Each row was made from one small tree. The marks that hang from a mark follow it in brackets, in alphabetical order. Every link used is in the known rows. Write each row's tree.
(in the rows, 128 means zero)
Known rows
temip(lufet(mota(daliro(gigab)))): [ 94 168 131 140 126 123 158 105 156 160 155 105 144 102 106 130 141 109
 143 201]
daliro(gigab(mota(bisi) temip)): [123 157 175 139 142 150 125 187 113  88 129 129 157 149 170 132 119 118
 146 108]
sifaru(bisi gora): [116  96 128 140 105  51 110 112  95  98 174  92 184 200 122 181 149  90
  52 131]
mota(bisi daliro lufet(temip)): [172  83 106  91 155 138 111  88 148 128  90 173  77 130 114 102 102 179
 114 104]
lufet(mota): [ 97 119 125 153 118 107 122 106  80 147 145 130 132  91 104 143 157 111
 120 125]
daliro(gigab): [ 84 114 155 155 110 132 133 117  86  96 141 126 127 174 122 148 168  95
 163 129]
lufet(mota(bisi daliro) temip): [149 146 113 111 150 129 133  34 165 165 100 147 116  77 101 107 137 148
  97  89]
gigab(mota(bisi daliro lufet) temip): [181 129 156 107 154 141 116 231 158 107  98 161 127 127 168 117  55 172
 106 118]
gulatan(lufet(mota(bisi daliro))): [130 123  83 123  92 116 104 112 157 179 142  99 111  74 117 112 159 141
  83  95]
gulatan(lufet(mota(bisi))): [112 107  75 136  93 111  98 114  97 168 159  88 107  67 124 121 173 125
 104  91]
mota(bisi daliro): [140 104 130 128 110 124 100 142 161 102 135 159  98 143 115 128 121 143
  81  75]
sifaru(gora): [106  96 143 142 106  94 121 129 100  92 179  93 121 179 117 173 142  85
 101 123]
gulatan(lufet(mota temip)): [124 135  58 121 107 119 157  48  96 178 118  73 138 104 112 121 167 106
 162 122]
mota(daliro lufet): [149  77 129 122 122 120 114 155 135 124 109 167 100 155 116 125 107 157
 118 152]
lufet(mota(bisi daliro)): [129 128 133 139 125 116  98 108 158 155 134 156 108  68 105 124 143 150
  65  92]
gigab(mota temip): [140 157 151 135 128 133 154 218  99  86 125 113 175 167 160 149  89 100
 162 117]
gigab(mota(daliro) temip): [162 175 161 126 125 130 162 217 166 100 105 130 175 174 153 139  69 120
 137 123]
gulatan(lufet(mota(bisi) temip)): [130 124  54 113 113 127 133  48 106 176 126  84 115  73 121 111 168 123
 138  90]
daliro(gigab(mota)): [ 95 140 170 149 125 129 131 153  93  85 147 119 157 159 143 143 142  97
 161 193]
mota(bisi): [117  85 117 137 112 122  94 143  86  85 159 148  96 134 122 141 138 125
 109  69]
gigab(temip(lufet(mota))): [117 164 109 135 125 126 173 169  98 141 146  99 164 113 135 148 107  98
 166 110]
gigab(temip(lufet)): [127 147 106 130 114 137 176 194  94  97 149  99 155 176 145 153  92  87
 187  97]

Write each row's tree
[166  93 111  99 146 130 147  89 143 136  78 158 105 161 112 113 106 158
 148 145]  mota(daliro lufet(temip))
[148 108 165 112 151 161 101 163 160 128  87 172  96 146 149 107 109 179
 117  79]  mota(bisi daliro(gigab(temip)) lufet)
[130 115 150 116 170 145 107 110  95 104 117 144 117 123 148 108 133 143
 157 187]  daliro(gigab(mota(bisi lufet(temip))))
[103 132  94 139 129 115 120 129  95 136 192 114 114  60 112 139 130 111
 121 145]  temip(lufet(mota(bisi)))
[117 146 102 131 126 112 124 127 157 150 170 122 116  69 109 129 119 131
 100 148]  temip(lufet(mota(bisi daliro)))
[151  58  94 104 157 135 100  89  74 115 112 161  75 120 122 111 119 158
 137 101]  mota(bisi lufet(temip))
[118 171 153 128 117 152 176 161 177 112 118 113 157 192 139 139 105 106
 169 127]  mota(daliro(gigab(temip(lufet))))
[114 178 155 129 145 158 143 199 119  87 158  98 161 141 169 137 102 104
 171 152]  daliro(gigab(mota(bisi) temip(lufet)))
[126  92 157 129 133 136 117 135 144 132 102 161 106 168 123 119 131 153
 135 171]  mota(daliro(gigab) lufet)
[115 169 181 141 136 149 152 184 105  88 124 114 178 172 161 144 118 100
 175 140]  daliro(gigab(mota temip))
[115 121 161 132 117 141 103 119 169 107 128 155 102 152 123 121 147 142
 100  96]  mota(bisi daliro(gigab))
[162  97 144 117 147 122  81 194 147 108 129 166 103 110 141 116  87 170
  85 181]  gigab(mota(bisi daliro lufet))
[141 149  71 112 102 120 164  47 159 189 100  80 140 107 110 108 153 120
 146 128]  gulatan(lufet(mota(daliro) temip))
[125 160 137 120 157 139 133  14 175 168  94 144 123  86 104 100 158 147
 113 106]  lufet(mota(bisi daliro(gigab)) temip)
[107 186 158 135 136 148 175 198 112  94 150  91 182 167 167 145 102  83
 198 185]  daliro(gigab(mota temip(lufet)))
[155  66 126 114 132 127  78 154 140 123 116 179  70 124 123 116 106 180
  84 110]  mota(bisi daliro lufet)
[ 98 151 163 151 125 121 131  91 161 163 118 137 140 105 106 124 165 124
 114 146]  lufet(mota(daliro(gigab)))
[106 140 157 148 134 130  99  90 165 161 129 152 115  75 109 115 161 146
  79 108]  lufet(mota(bisi daliro(gigab)))
[154 106 118 115 160 122 135 132  77 105 114 134 131 139 139 123  96 129
 167 210]  gigab(mota(lufet(temip)))
[120 162  96 113 111 131 168  28 163 195  93  76 148 113 115 103 177 119
 155 144]  gulatan(lufet(mota(daliro(gigab)) temip))
